Each row was made from one walk, in order. Every step used is in the known rows, and no mark comes twice. Write each row's walk.
Known rows
gola beve kirigu lobit: [  2.3  27.2 -11.4  27.2  -9.5 -10.4  -0.6  23.1  -4.7  13.3 -58.6 -41.2
  35.0  32.3  -8.8  15.0  27.2 -13.7   7.7  15.1  -3.4 -10.4]
lobit keti davap: [-17.1  27.6   1.6  15.2 -26.5  -3.4 -23.6  20.2 -13.0   1.0 -67.1 -30.6
  14.2  24.4   2.0  26.9  24.2 -11.5  22.4  13.2   9.4 -12.6]
mape lobit gola beve kirigu davap: [ -3.2  29.0 -17.3  49.1 -36.7 -22.0  -1.0  10.0  13.2   0.7 -58.1 -27.9
  66.5  41.1 -25.8  36.3  30.6 -14.1  31.5   2.3   3.3   0.7]
gola lobit keti: [-22.9  29.4  -4.8  12.2 -24.8  -6.9 -18.4  17.3  -5.4   3.4 -69.5 -33.1
   6.7  26.8   8.1  31.5  26.2  -3.9  18.6   5.2  15.9  -9.9]
mape lobit kirigu: [  1.2  34.8  12.1  25.9 -19.0 -10.6  -5.2  22.5   9.9  10.0 -34.3 -32.3
  32.7  25.9  25.8   8.1   8.9  -7.3  32.5   7.0  16.4  -7.8]
keti davap kirigu betofu: [ -0.8  23.6 -12.3  34.2 -19.7  -8.7 -21.5  29.3 -18.9   6.0 -40.8 -28.9
  -1.6  29.4 -45.6  10.8  26.7 -16.8  32.5  33.3  28.8  -9.1]
davap kirigu betofu: [ -1.2  22.8 -11.6  29.3 -10.5  -4.8 -17.1  24.7 -26.1  10.2 -38.7 -26.6
  11.0  24.1 -40.7  -1.6  21.1  -5.9  13.6  26.1  28.2  -5.6]
mape lobit gola: [ -5.3  38.5  -7.6  30.8 -22.6 -31.2 -13.4   9.0  18.1   1.1 -48.0 -33.3
  15.9  30.6  -7.5   2.3  10.1 -10.3  35.8   7.7  14.8   1.2]
beve gola lobit mape: [ -2.8  39.5 -24.2  30.0 -16.2 -22.8  -7.4  11.7   1.1   3.2 -70.2 -38.4
 -16.2  33.0 -14.6  34.8  16.4  -6.2  12.2  -1.1  14.2   0.9]
davap kirigu beve gola lobit: [ 11.5  22.6 -29.8  10.1 -22.6 -34.5 -11.6  18.8 -10.3   6.2 -38.3 -36.1
  -2.6  39.5  -9.0  28.5  38.9  -9.5  19.8   8.8  52.3  -0.5]
gola lobit keti davap kirigu: [-14.1  24.2  -6.7   9.1 -37.4  -5.0 -21.4  31.2  -1.4   2.1 -70.5 -18.6
  -3.8  33.5 -11.6  43.2  35.6 -12.3  35.0  12.2  39.3 -11.0]
kirigu beve gola lobit keti davap: [ -9.3  23.5 -25.6   8.5 -35.3 -34.1 -21.5  23.8  -7.0  -3.2 -62.6 -44.6
  -5.8  44.8  13.7  51.3  38.2 -18.1  33.4   4.5  24.6  -4.6]
beve gola lobit kirigu: [  7.1  36.9 -26.6  24.1 -24.2 -27.4  -1.6  32.8   2.1   4.6 -34.7 -33.2
  -7.4  35.4  27.1  32.7  25.6  -7.5  21.0   1.8  12.1   3.2]
keti davap: [ -3.8  32.0  -0.7  28.9 -18.5 -14.7 -20.6  10.4  -8.7   3.1 -49.3 -38.9
   3.1  23.1  -9.4  16.1  22.9 -13.8  31.5  24.6  13.8 -11.6]
gola beve kirigu lobit keti: [-12.6  23.9  -8.5  14.1 -16.6  -0.7  -3.7  33.4 -10.1  11.1 -77.3 -33.3
  46.5  32.7   2.8  26.1  26.3 -10.7  -3.0   4.7  -7.8 -10.4]
mape lobit keti davap kirigu betofu: [-11.0  23.4   3.3  26.9 -33.0  -7.8 -24.5  34.7  -2.5   2.0 -56.0 -23.5
  17.5  35.1 -30.8  25.6  15.0 -18.7  50.2  15.0  33.6 -11.8]
beve kirigu lobit keti: [ -5.0  24.5  -9.0  15.6 -14.3  -1.8 -12.0  35.2   0.6  12.2 -72.5 -38.4
  19.2  27.9  -2.6   8.7  15.6  -9.1  -6.9   8.3   5.6  -9.7]
beve kirigu betofu: [  4.4  25.8 -12.6  37.6 -12.4 -10.6 -12.1  32.2 -24.1   7.1 -51.2 -43.6
  20.8  23.8 -46.2   4.8  16.8  -8.9  12.5  20.0   6.2  -3.9]
gola lobit: [ -8.3  33.2  -7.8  26.2 -18.6 -16.3 -15.9   7.7   0.9   4.7 -50.5 -40.9
  -4.1  25.6  -2.6  19.0  24.6  -6.8  28.6  15.7  20.6 -10.2]
mape lobit keti davap: [-14.0  31.3  14.2  21.3 -32.5 -13.4 -23.2  16.2   8.7  -2.4 -64.1 -32.6
  20.6  29.5   4.0  31.3  12.2 -17.0  50.0   7.8  18.3 -13.6]
mape lobit keti: [-13.6  30.8  15.9  15.6 -24.5  -9.0 -19.2  11.8   2.8   2.3 -60.8 -31.9
  33.3  24.5   9.8  18.1   7.7  -7.1  28.7   1.8  17.6 -10.3]
gola beve kirigu: [  4.1  27.3  -2.2  21.8 -16.7  -9.3  -1.2  22.6 -24.8   5.1 -58.9 -32.4
  52.7  24.5 -19.8  26.0  32.5  -8.0  11.7   9.4  -0.9  -5.0]

Which walk is each row?
[  3.7  27.5 -26.6  17.5 -25.0 -25.8 -10.0  22.5  -3.5   4.8 -68.6 -35.2
 -13.6  45.5 -28.2  41.9  36.0 -16.5  25.2   6.5  48.9  -2.9]	keti davap kirigu beve gola lobit mape
[ -0.8  26.9 -26.0  12.3 -39.0 -22.2 -17.5  35.6  -2.0  -4.1 -62.8 -19.8
 -16.5  40.5  -9.0  57.5  35.0 -16.6  32.6   5.3  37.0  -0.1]	beve gola lobit keti davap kirigu
[ -5.2  29.6  -9.5  27.9  -8.5   2.6 -13.0  20.4  10.0  16.3 -73.8 -28.0
 -13.0  33.3 -27.4   5.3  16.6 -15.5   9.9  22.5  28.7 -13.1]	keti davap kirigu lobit mape
[-19.6  26.5  -7.1  20.5 -18.9  -6.7 -23.1  21.1   6.6   7.6 -66.6 -39.0
  -4.4  32.0  14.5  14.8  18.3 -17.4  18.1  20.4   4.6 -17.0]	kirigu lobit keti davap
[ -8.2  24.8  -8.4  11.2 -18.4 -14.8  -5.8  23.8  -6.3  13.0 -40.6 -43.9
  18.2  33.3  31.7  14.7  34.0  -5.6  19.3  11.6  26.3 -10.0]	gola lobit kirigu beve
[  4.6  25.5  -3.3  20.3 -21.4  -7.8 -17.9  19.7 -10.2   4.5 -46.1 -23.4
   4.4  24.4 -25.7  16.3  29.9 -13.5  27.4  25.5  37.2 -10.0]	keti davap kirigu
[  1.9  31.5 -31.8  30.1 -13.6 -24.3  -7.4  31.4  14.9  10.3 -61.0 -40.0
   0.0  34.1 -19.3  -7.1  17.2 -11.6  -0.1  15.4   4.8   2.0]	beve kirigu lobit gola
[  9.8  23.9 -20.5  15.3 -10.0 -32.2 -14.9   8.6 -21.9   4.1 -35.9 -47.3
  16.1  30.4   4.0  12.7  26.8 -10.1   5.0  10.4  23.1  -0.5]	kirigu beve gola
[ 17.0  20.5 -23.7   7.4 -12.0 -26.9 -12.0  17.6 -24.3   7.6 -33.8 -32.9
  17.0  32.2 -12.0  11.7  32.8  -7.3   2.0  12.6  44.4   2.4]	davap kirigu beve gola
[  4.7  21.2 -11.5  42.2 -22.3  -3.0 -11.6   8.1  -8.1   6.8 -52.6 -35.4
  39.9  22.6 -30.4  19.8  27.0  -5.3   2.5  18.5  13.4  -8.2]	beve kirigu davap
[-15.6  17.0  -7.6  -1.5 -35.7 -10.7 -22.5  28.2  -9.9   5.1 -67.0 -31.2
   9.4  39.1  -5.3  38.2  44.5 -13.6  32.3  13.0  50.6 -15.0]	gola lobit keti davap kirigu beve
[  4.3  28.1 -26.9  18.0 -18.9 -39.4 -13.3  10.2  -8.6   2.6 -40.6 -50.4
  -3.3  37.6   6.1  26.8  33.1 -10.7  22.6   8.3  29.1  -1.2]	kirigu beve gola lobit
[  7.5  20.4  -6.7   5.8 -35.5 -31.4 -19.7  28.1  -2.4  -0.3 -51.1 -29.2
  23.3  43.1  -1.6  39.7  25.2 -20.1  39.5   0.9  49.6  -3.5]	mape lobit keti davap kirigu beve gola
[ -0.4  32.3  -9.8  31.4  -2.3   0.3  -4.2  24.1   5.5  16.5 -82.0 -43.4
   7.7  26.8 -29.0  -0.8   7.0  -7.7 -10.5   9.9   5.3  -8.6]	beve kirigu lobit mape
[ -9.7  24.1 -24.8   4.5 -26.0 -30.4 -17.6  19.5 -12.8   2.1 -59.5 -45.6
   6.9  39.2  18.0  38.2  32.9  -8.7  13.9  -3.2  24.5  -2.2]	kirigu beve gola lobit keti
[  7.7  28.0 -12.8  28.7  -7.1 -11.1  -8.5  24.9   5.4  14.2 -55.3 -45.8
   7.9  26.8 -13.6  -2.4  15.1 -11.1   2.2  20.0   9.4  -9.0]	beve kirigu lobit
[  0.1  28.8 -35.3  42.5 -31.7 -20.2  -4.0  17.5   9.0   5.3 -31.6 -31.4
   5.5  38.5  24.5  43.8  33.2  -7.9  16.6   7.6  13.8  -0.1]	beve gola lobit kirigu davap
[-17.6  32.4 -29.6  28.1 -11.4 -23.8  -5.3  11.3   6.3  11.2 -54.9 -34.5
  17.3  38.3   7.8   3.6  28.2 -14.7  10.7  15.3  -9.7  -2.4]	kirigu lobit gola beve
[ -1.7  21.5 -11.0  41.7 -24.4  -1.5  -4.1   7.1 -18.5   5.5 -56.2 -30.8
  67.3  29.1 -24.6  37.1  39.0  -8.9   6.9  12.4   0.1  -8.0]	gola beve kirigu davap
[-12.0  20.9  -8.8   7.2 -12.6   4.4 -16.1  26.1  -1.8  15.5 -61.9 -22.3
  10.4  29.0   2.4   2.3  19.8  -6.5  -6.5  15.2  27.8 -11.4]	davap kirigu lobit keti
[ -0.6  32.4 -21.5  23.3 -23.6 -19.5   1.0  28.1 -15.4   2.8 -65.2 -27.5
  45.5  31.4 -25.1  21.6  33.3  -9.6   9.0   3.8  -5.6   5.9]	lobit gola beve kirigu
[ 14.0  28.8  -9.1  18.4 -20.0 -34.5  -3.6  23.8   2.8   6.5 -24.4 -41.9
  32.9  37.3  36.1  15.7  16.6 -11.7  25.9  -0.9  25.0   0.9]	mape lobit kirigu beve gola
[  1.8  25.1 -12.0  26.6 -14.3 -11.2 -18.8  20.5   9.6  12.8 -46.8 -30.0
 -12.5  31.5 -13.7   3.6  24.5 -18.5  23.2  32.8  32.3 -14.3]	keti davap kirigu lobit
[ -2.7  33.2 -18.6  43.0 -28.2 -30.4  -3.3  33.3  -2.5   2.1 -57.2 -36.5
  48.0  41.2 -42.2  20.5  20.7 -16.7  41.8   3.4  -4.5   4.0]	mape lobit gola beve kirigu betofu
[ -4.5  31.9  -8.8  30.1  -4.7   1.1   4.3  22.4  -4.0  15.7 -85.5 -37.7
  35.4  32.0 -23.2  16.1  19.3 -10.5  -7.1   6.2  -7.7  -9.1]	gola beve kirigu lobit mape
[  2.3  25.7 -11.4  21.7  -5.2  -6.6 -12.7  16.5   2.6  17.5 -41.8 -29.5
  -0.1  26.5  -8.5  -8.5  19.4  -9.2   3.1  26.2  31.8 -10.3]	davap kirigu lobit
[ -3.1  28.6 -32.0  27.9 -21.6 -22.8 -16.3  26.7  19.3  10.0 -51.7 -26.9
 -20.8  39.4 -17.1  -0.6  26.5 -20.2  21.0  27.4  26.3  -2.2]	keti davap kirigu lobit gola
[-14.8  34.4 -21.2  23.7 -18.1 -20.0  -4.9  11.1 -12.6   2.7 -54.4 -27.4
  34.4  30.0  -4.6  15.7  33.0  -8.2  14.8   9.4  -6.3   3.0]	lobit gola beve
